What can hang from each mark
j_408: j_92 j_428 j_749 j_866
j_927: j_334 j_408
j_92: j_408
j_749: j_334 j_408
j_428: j_408 j_747
j_334: j_749
j_747: j_428

Every row comes from one small tree of marks. Brackets hold a mark, then the marks that hang from it, in the order of their numbers. Every link used is in the known rows. Which tree was each row made from?
In the rows, zero is written as 128.
Known rows
[j_428 [j_408 j_92] j_747]: [121 104 129 112 111 123 120  87 124 121 149  59 104 118 242  99 133  81
 110]
[j_927 [j_334 j_749]]: [162 116 180 145 142 123 191 112 132  93 104 125  97 142 102 129 140 110
 133]
[j_428 [j_408 j_92 j_749 j_866] j_747]: [139 116 105 102 158 121 126  70 118 111 150  64 108 102 215 120 108 102
 109]
[j_408 j_92 [j_428 j_747] j_749 j_866]: [140 126  99  99 197 135 112  53 111  48 141 157 157  99 118 116  84 107
  94]
[j_408 j_428 [j_749 j_334]]: [171 124 174 110 177 128 151  80 128  45 123 152 136 130  36 128  95 108
 124]
[j_408 j_92 j_428 [j_749 j_334]]: [165 112 145 108 170 138 142  42 115  33 131 158 143 118  48 114  85 121
 113]
[j_92 [j_408 j_428 [j_749 j_334] j_866]]: [162 129 121  72 204 125 135  83 123 100 126 127 163  82  17 196  83 135
 129]
[j_334 [j_749 [j_408 j_92 j_866]]]: [145  97  90 141 179 130 126  84 123 125 138 134 113 135 125 148 131 159
 123]
[j_749 j_334 [j_408 j_92 [j_428 j_747]]]: [141  94 157 120 163 139 114  77 119  61 139 133 132 128  79 108 104 135
  97]
[j_747 [j_428 [j_408 [j_749 j_334] j_866]]]: [168 123 135  97 188 121 143 100 125 114 140  73 114 103 165 135 107 116
 115]
[j_747 [j_428 [j_408 j_749]]]: [157 113 126 106 161 118 136 109 127 128 131  68 114 116 178 122 120 105
 113]
[j_749 j_334 [j_408 j_92]]: [147  99 133 129 156 138 124  85 117  99 137 122 120 124  67 127 104 179
 114]
[j_747 [j_428 [j_408 j_92 [j_749 j_334]]]]: [164 109 126 104 159 125 140  84 120 110 134  69 113 110 171 116 108 114
 108]
[j_334 [j_749 [j_408 j_428]]]: [146  91 128 141 170 125 129  98 134 108 132 140 116 153 106 138 144 127
 126]
[j_334 [j_749 j_408]]: [147  93 109 150 158 123 130 106 130 133 125 124 105 154 119 142 143 144
 126]
[j_334 j_749]: [152 109 119 148 141 123 147 103 130 124 120 129 105 151 142 138 141 120
 133]
[j_927 j_334 j_408]: [140 121 136 127 145 118 175 135 128  99 105 128 106 107  90 114 132 162
 127]
[j_428 j_408 j_747]: [126 112 149 113 116 116 126 114 132 129 144  55 101 126 234 109 140  72
 117]
[j_747 [j_428 [j_408 [j_749 j_334]]]]: [167 114 139 105 163 119 144 102 126 116 130  66 110 116 165 123 114 107
 114]
[j_92 [j_408 j_749 j_866]]: [148 131  72  87 182 121 125 104 119 151 116 106 154  84  54 200  90 156
 129]
[j_927 [j_334 j_749] [j_408 j_92]]: [153  99 110 139 149 122 182  91 120  89 105 133  94 114 107 112 134 166
 124]

Which tree is each row?
[123 139 154  99 186 131 112 110 129  69 151 157 155 107 146 124 116  84
 107] | [j_408 [j_428 j_747] j_866]
[146 115 107  85 165 122 123  97 127 120 113 119 163 101  35 177 102 119
 126] | [j_92 [j_408 j_428 j_749]]
[154 120  79 125 156 118 144 111 119 108 109 126 112 112  80 126 105 186
 124] | [j_927 [j_408 [j_749 j_334]]]
[127 125 142 101 150 118 125 109 131 126 157  64 106 108 235 126 130  85
 119] | [j_428 [j_408 j_866] j_747]
[142 112 131 115 128 112 133 101 128 122 131  50  97 129 207 112 125  79
 114] | [j_428 [j_408 j_749] j_747]
[144 119 139 118 154 123 122  98 126  65 113 137 142 137 106 104 108  75
 102] | [j_408 [j_428 j_747] j_749]
[111  92 116 121 154 135  88  96 123  95 142 137 145 128 116 104 124 127
  95] | [j_749 [j_408 j_92 [j_428 j_747]]]
[148 113 126 117 191 141 123  80 115  96 150 132 126 106  68 145  94 192
 115] | [j_749 j_334 [j_408 j_92 j_866]]
[146 107 120 103 146 123 143  68 126 120 153  79 106 110 151 132 120 128
 137] | [j_428 [j_408 j_92 j_749]]
[154 112 103 127 184 124 181  87 119  85 118 142 100  96 107 129 124 179
 126] | [j_927 [j_334 j_749] [j_408 j_92 j_866]]
[144  94 110 132 191 131 123  76 127 101 145 150 123 134 112 143 132 142
 122] | [j_334 [j_749 [j_408 j_92 j_428 j_866]]]
[155 117 106  96 181 125 130  88 120 120 145  77 122  97 183 127 108 121
 109] | [j_747 [j_428 [j_408 j_92 j_749 j_866]]]
[151 125  52 112 186 127 137  80 108  97 128 140 122  85  88 134  88 208
 119] | [j_927 [j_408 j_92 [j_749 j_334] j_866]]
[157 107 160 140 168 127 176  99 127  93 116 128 102 131  90 135 133 137
 126] | [j_927 [j_334 [j_749 [j_408 j_92 j_866]]]]
[159 109 138 115 154 135 131  46 111  29 119 141 139 125  92  93  83  93
  92] | [j_408 j_92 [j_428 j_747] [j_749 j_334]]
[158 125 144 103 167 115 144  87 125 103 143  58  98 111 189 132 106  96
 117] | [j_428 [j_408 [j_749 j_334] j_866] j_747]
[163 132  92  87 186 123 138  95 117 135 115 104 148  84  36 202  81 160
 130] | [j_92 [j_408 [j_749 j_334] j_866]]
[143 126  96  78 188 121 115  96 122 114 119 116 167  88  66 180  91 112
 113] | [j_92 [j_408 [j_428 j_747] j_749 j_866]]
[123 117 122 100 146 125 119  83 122 118 163  68 111  99 242 117 123  94
 112] | [j_428 [j_408 j_92 j_866] j_747]
[156 100 163 146 151 126 177 101 128  95 109 124  99 140  90 127 137 131
 125] | [j_927 [j_334 [j_749 [j_408 j_92]]]]
[144 110 115 109 164 136 125  55 118  56 133 161 151 118  74 112  99 116
 112] | [j_408 j_92 j_428 j_749]
[146 129 105  92 213 139 123  49 115  52 153 174 160  91  73 137  85 135
 115] | [j_408 j_92 j_428 j_749 j_866]
[165 117 161 105 155 118 161  85 133 111 146  74  96 118 125 144 118 123
 145] | [j_428 [j_408 [j_749 j_334]]]
[143 124 124 103 162 114 132  96 126 119 144  60 103 111 207 130 115  93
 116] | [j_428 [j_408 j_749 j_866] j_747]
